Every row comes from one small tree of marks. The marks that hang from a mark follow it in brackets, in the order of their numbers. Every link used is in the known rows. Which tree was each row made from?
Known rows
J_862{J_637{J_8 J_98 J_584{J_804{J_985}}}}: |   52 |  269 | -180 |  -12 |  -98 | -349 | -431 |  177 |  215 |   67 |   -3 |   92 | -172 |    6 |  178 | -263 |
J_584{J_637{J_98 J_862} J_804{J_8 J_985}}: |  264 |   89 |  271 |  -93 | -161 | -137 | -103 |   -3 |  -68 | -255 |  117 | -212 |  231 |   25 |  445 |   76 |
J_98{J_637}: | -282 | -136 |  199 |   50 | -246 |  202 |  138 | -231 |  -40 |  -43 |  -49 | -306 | -350 |   93 |  -87 |  141 |
J_804{J_8 J_584{J_637{J_98}} J_985}: |  260 |   36 | -129 |  353 |  191 |   87 | -164 | -398 |  -47 |  406 |  294 |  -42 | -363 | -327 |  -78 |  111 |
J_584{J_804{J_8}}: |   47 |  -87 |  379 |  368 | -207 |  174 |  -78 | -214 | -138 |  -57 |  108 |   67 |  376 |  344 | -485 |  572 |
J_584{J_637 J_804}: | -113 |  -74 |  414 |   -5 |  -15 |  250 |    8 | -353 | -356 | -421 |   96 |  -38 |  399 |  167 |    2 |  216 |
J_98{J_637{J_8 J_584 J_862}}: | -199 |   65 | -216 | -301 |  -68 | -221 |  204 |  310 |  245 |   48 | -421 |   -1 | -269 | -180 | -108 | -389 |
J_804{J_8}: |   61 | -171 |  254 |  366 | -102 |  213 |   60 | -214 |    2 |  193 |  152 |    9 |   -3 |  144 | -537 |  491 |
J_584{J_637{J_8 J_98 J_862} J_804}: | -458 |  228 |  286 | -403 | -152 | -244 |  -88 |  476 |  -65 | -400 | -429 | -122 |  300 |  235 |  760 |  112 |
J_985{J_804{J_8 J_584{J_637}}}: |  136 | -132 |  -20 |  198 |  341 |  245 |  -59 | -417 | -226 |  203 |  299 |  194 |  212 |  228 | -707 |  486 |
J_985{J_804{J_584}}: |  117 | -517 |  -71 |  288 |  141 |  589 |  280 | -353 | -186 |   37 |  526 |  103 |  143 |  269 | -483 |  117 |
J_985{J_804{J_8 J_584{J_637{J_98}}}}: |  -57 |  -14 |  -80 |  214 |  246 |  129 | -142 |  -66 | -159 |  275 |  114 |   54 |   69 |  375 | -119 |  544 |
J_985{J_804{J_8 J_584{J_637{J_862}}}}: |  264 | -207 | -122 |  -22 |  331 |  193 |  196 | -220 | -214 |    7 |  257 |  128 |  341 |  198 | -475 |  208 |
J_637{J_8 J_98 J_584{J_804{J_985}} J_862}: |  198 |  -26 | -121 | -117 | -178 | -163 |   20 |  391 |  237 | -126 |    0 |   69 |  108 | -176 |  408 | -540 |
J_804{J_8 J_584{J_637{J_862}} J_985}: |  590 | -149 | -183 |  120 |  259 |  156 |  179 | -565 |  -99 |  136 |  424 |   52 |  -68 | -497 | -428 | -206 |
J_98{J_637{J_8 J_584{J_804{J_985}} J_862}}: |  148 |   85 |  -84 | -303 | -215 | -261 |  -32 |   75 |  202 | -167 | -142 |   -6 |  -62 | -302 | -103 | -604 |
J_804{J_8 J_584{J_637{J_98 J_862}} J_985}: |  406 |  -39 | -233 |  126 |  170 |   54 |   96 | -200 |  -16 |  195 |  251 | -102 | -228 | -357 |  177 | -137 |

Write each row's tree
|   32 |  250 | -198 |  301 |   -4 | -204 | -256 |  176 |   -1 |  159 | -131 |  126 |  112 |  428 |  -57 |  274 | : J_862{J_637{J_98 J_584{J_804{J_8}}}}
| -315 |  260 | -301 |   -7 |   42 | -297 | -210 |  410 |  265 |  281 | -295 |   89 | -380 |  111 |  159 |  -69 | : J_862{J_637{J_8 J_98 J_584}}
| -423 |   40 |  125 | -358 | -292 | -192 |  136 |  262 |  181 |  -98 | -424 | -247 | -290 |   13 |   87 |  -27 | : J_98{J_637{J_8 J_862}}
| -259 |   76 |  -42 |   36 |  272 |   72 |  -76 | -258 | -120 |  179 |  -88 |  223 | -136 | -280 | -383 |  103 | : J_804{J_584{J_637{J_8}}}
| -577 |  240 |  267 | -160 |  -46 | -170 | -214 |  275 |   67 |   41 | -343 | -126 | -205 |   75 |  458 |  309 | : J_584{J_637{J_8 J_98}}
| -232 |   33 |  219 | -413 |   23 |  -98 |  116 |  118 |    9 | -233 | -211 |  -33 |   67 | -115 |  124 |  -31 | : J_584{J_637{J_8 J_862}}
| -520 |  247 |   51 |  -83 | -175 | -259 | -275 |  372 |  207 |  131 | -291 | -160 | -395 |  314 |  351 |  300 | : J_862{J_637{J_8 J_98}}
|  538 | -309 |   11 |  272 |  -38 |  344 |  105 | -440 |  -69 | -152 |  537 |  151 |  185 | -220 | -348 | -436 | : J_637{J_584{J_804{J_985}}}
| -150 | -205 |  -99 |   75 |  251 |  341 |   72 | -100 | -252 |   18 |  246 |  -52 |   33 |  302 |  239 |  184 | : J_985{J_804{J_584{J_637{J_98}}}}
| -438 |  168 |  167 | -396 |  -62 | -206 |   33 |  473 |   93 | -160 | -392 | -196 |  -69 |   45 |  717 |   41 | : J_584{J_637{J_8 J_98 J_862}}
|   73 | -219 | -241 | -138 |  -23 |  116 |  472 |    2 |   50 |  -99 | -110 | -136 | -196 | -130 |  -24 | -491 | : J_98{J_637{J_584 J_862}}
|  458 |  -67 |  -72 |  348 |  272 |  207 |  -88 | -748 | -123 |  339 |  449 |  112 | -225 | -474 | -668 |   56 | : J_804{J_8 J_584{J_637} J_985}
| -163 |   47 | -107 | -101 | -139 | -156 |  114 |  628 |  128 | -163 | -332 |  139 |  291 |  156 |  431 | -253 | : J_637{J_8 J_98 J_584{J_804} J_862}
| -221 |  252 |  385 | -170 | -198 | -206 | -437 |   48 |   14 | -163 |  -60 | -117 |  -16 |  -60 |  470 |   91 | : J_584{J_637{J_8 J_98} J_804{J_985}}
|  189 |  -40 | -126 |  203 |  -71 |  -29 |  187 |  368 |   21 |  -44 | -123 |   88 |  404 |  266 |  168 |    8 | : J_637{J_98 J_584{J_804{J_8}} J_862}
|  401 | -127 |  -57 | -125 |  -95 |  -34 |   89 |   40 |  153 | -202 |  168 |  225 |  246 | -317 | -182 | -596 | : J_637{J_8 J_584{J_804{J_985}} J_862}
| -319 |  111 | -199 | -185 |  168 |  -83 |  118 |  281 |  -17 |   55 | -305 |   -1 | -150 | -151 |  478 |  -96 | : J_804{J_584{J_637{J_8 J_98 J_862}}}
|  510 |    0 | -111 |   19 | -178 | -130 |   63 | -161 |   95 |  -36 |   59 |  -27 |   32 | -187 | -357 | -349 | : J_98{J_637{J_584{J_804{J_8 J_985}} J_862}}
